What can hang from each mark:
Q142: Q470
Q470: Q142 Q181 Q767
Q86: Q417
Q181: Q86 Q470
Q767: Q86 Q417
Q578: Q142 Q181 Q470

Every row comes from one small tree of marks. The marks that hang from a mark follow it in brackets, in the order of their numbers. Every link used is in the known rows. Which tree was each row made from?
Known rows:
Q181{Q86{Q417} Q470}: [ 13 -16  -3  14 -30  11 -20 -23  47   5  35   2 -23 -20  -3  15  15  31
 -17  10]
Q578{Q470{Q181}}: [ 15  -5 -13  10 -21   9 -36  -1  12 -21   8 -17 -10  -6 -15   9  30   0
   2   3]
Q142{Q470{Q181 Q767{Q417}}}: [ -2 -25  -8  13 -43   0 -21  -7  37   6  15  13 -16 -32 -19  10  32  -3
  -2  45]
Q181{Q86}: [ -4 -14   5  -8   2   1   4 -24   9   6  13  18   8  -5 -11   0  -2  11
 -24  16]
Q142{Q470{Q181{Q86{Q417}} Q767}}: [ -1 -37  -1  17 -41   4 -28 -25  38  16  36  27 -10 -39 -16  15  33   6
 -22  50]
Q86{Q417}: [  1  -5  -4  11 -21  -1 -10   6  16  23  15   2 -27 -16  -3   8   0  13
  13   4]
Q142{Q470{Q181{Q86} Q767}}: [ -2 -33   2   6 -20   4 -19 -31  22  -6  21  25  16 -23 -14   7  33  -7
 -34  45]
Q142{Q470}: [  8 -11  -9   4 -11   7  -2  -7  -6   1  11 -10   8 -16  -9  -7  18  -9
  -2  -4]
Q142{Q470{Q767}}: [  3 -19   2  13 -15   7   2 -15  14 -11  13   8  21 -15   7   4  24 -15
 -11  11]
Q142{Q470{Q181{Q86{Q417}}}}: [  4 -29 -13   9 -37   3 -31 -17  16  28  35   8 -23 -40 -32   4  29  11
 -12  34]
Q181{Q86{Q417} Q470{Q142 Q767}}: [ 19 -28  14  15 -25  -2  -9 -28  54 -14  21   0   7 -34   9  44  29  24
 -20  19]
Q578{Q181{Q470{Q142}}}: [ 46  -2  -6   3  -7  11 -28   8   1 -35  -1 -50   7 -17  -9  36  36  11
  -5 -15]
Q142{Q470{Q181 Q767}}: [  3 -18  -4  14 -21   3 -20  -7  13 -12   8   7   8 -18  -3   6  36 -18
 -11  28]
Q181{Q86{Q417}}: [ -4 -18   1   3 -18   1  -6 -19  25  29  26  19 -18 -22 -13   8  -2  24
 -10  21]
Q470{Q142 Q767{Q86 Q417}}: [ -8 -26   3   8 -26 -20  -1  -5  42  17  10  -7  -7 -34 -24  40  14  15
  19  32]
Q578{Q142{Q470}}: [ 33 -13 -17   9 -10   3   3 -12 -11 -10  -3 -25  17 -14 -15   2  33 -14
  14 -25]
Q767{Q417}: [ -5  -5  -5  -1 -21  -3   0   0  24  19   6   5 -24 -15 -16   3  -3  16
   9  16]
Q142{Q470{Q181 Q767{Q86}}}: [ -7 -26 -11  23 -32  -3 -33  -7  26   7  26  -3  -5 -23 -24  13  39 -12
   3  35]
Q470{Q142 Q181 Q767}: [  5 -13  12   3   0 -15 -14   3   5 -21 -20  -4  16 -19   2  32  26  -9
  -2  26]
Q578{Q181{Q470}}: [ 36   2 -12  12 -17  25 -34   6  15 -27  15 -29  -9  -2  -4  17  27  12
 -10  -9]
Q578{Q470{Q142}}: [ 28 -11  -3   0  -5   1  -6  -6  -1 -28  -3 -36  19 -19  -9  26  27   1
   8 -21]
Q470{Q181 Q767{Q86}}: [-16 -14  -2  19 -19  -9 -32  -1  32   5  15   7 -12  -8 -14  20  21  -3
   5  41]

Write each row's tree:
[ 24 -20   3   4 -21  -3 -13 -19  32  -3  20 -19  -7 -34  -8  33  24  30
 -11   4]
Q181{Q86{Q417} Q470{Q142}}
[ 22  -9  12  12  -6  -3  -3 -10  28 -43  -6 -20  24 -13  22  36  31   0
 -10  -2]
Q181{Q470{Q142 Q767}}
[ -4 -22   0  21 -32 -22 -35  10  33  21  12 -12 -22 -41 -21  46  30   9
  24  39]
Q470{Q142 Q181 Q767{Q86{Q417}}}
[  3 -26   7  11 -35  10  -6 -38  75 -13  28  24  -8 -17  -1  20  16  27
 -30  37]
Q181{Q86 Q470{Q767{Q417}}}
[  8 -20  12  12 -13  12  -6 -37  52 -31  22  18  16  -3  15  16  20  10
 -39  21]
Q181{Q86 Q470{Q767}}
[  2 -27  17  -7   1 -15 -10 -21  13 -16  -5  15  24 -23  -9  33  23   2
 -26  43]
Q470{Q142 Q181{Q86} Q767}
[-10 -23  11   2  -9  -2 -17 -23  28  -8   9  35   7  -8  -4  13  15   2
 -32  49]
Q470{Q181{Q86} Q767}
[ 13 -19   1  31 -37  -9 -24  -3  57  -2  25 -28 -15 -35  -2  50  34  18
  17  10]
Q181{Q470{Q142 Q767{Q86{Q417}}}}
[ -4 -19   4  11 -11 -21 -26   3  17  -2  -2 -14   4 -23 -18  38  29  -3
  11  34]
Q470{Q142 Q181 Q767{Q86}}
[ -3 -18  -3   4 -26  -3 -30 -10  23  28  23  18 -31 -24 -24  10  10  21
  -9  39]
Q470{Q181{Q86{Q417}}}
[ 24 -16   6  -6   0  -2  -3 -27  16 -27   5 -21  19 -17  -6  25  24  18
 -24  -1]
Q181{Q86 Q470{Q142}}
[ 13 -30  12   1 -25  -3   0 -34  61 -20  14   4   8 -32  -5  40  25  26
 -24  30]
Q181{Q86 Q470{Q142 Q767{Q417}}}
[ 40 -17 -10  -3  -3  15 -12 -20  -3  -9   5  -8  14  -8 -30  17  24  11
 -10   0]
Q578{Q142 Q181{Q86}}
[ 10 -14  -2  18 -25  11 -32  -9  32 -32   9   2   3  -6   2  18  35  -8
  -6  19]
Q578{Q470{Q181 Q767}}
[ 19 -24  18   3  -3  -1   0 -35  38 -38   6  -2  32 -18  12  36  29  12
 -33  14]
Q181{Q86 Q470{Q142 Q767}}
[  3 -24  -9  -2 -17   3 -23 -24   0   3  20   7   3 -22 -30  -4  28  -1
 -26  28]
Q142{Q470{Q181{Q86}}}
[ 23 -28  -6   4 -31  -3 -36 -16  22   0  19 -18 -12 -43 -31  37  36  22
  -2  18]
Q578{Q470{Q142 Q181{Q86{Q417}}}}
[  9 -23  -1  19 -36 -11 -15 -10  64  -7  17 -24 -12 -32 -15  46  32  21
  13  20]
Q181{Q470{Q142 Q767{Q86 Q417}}}
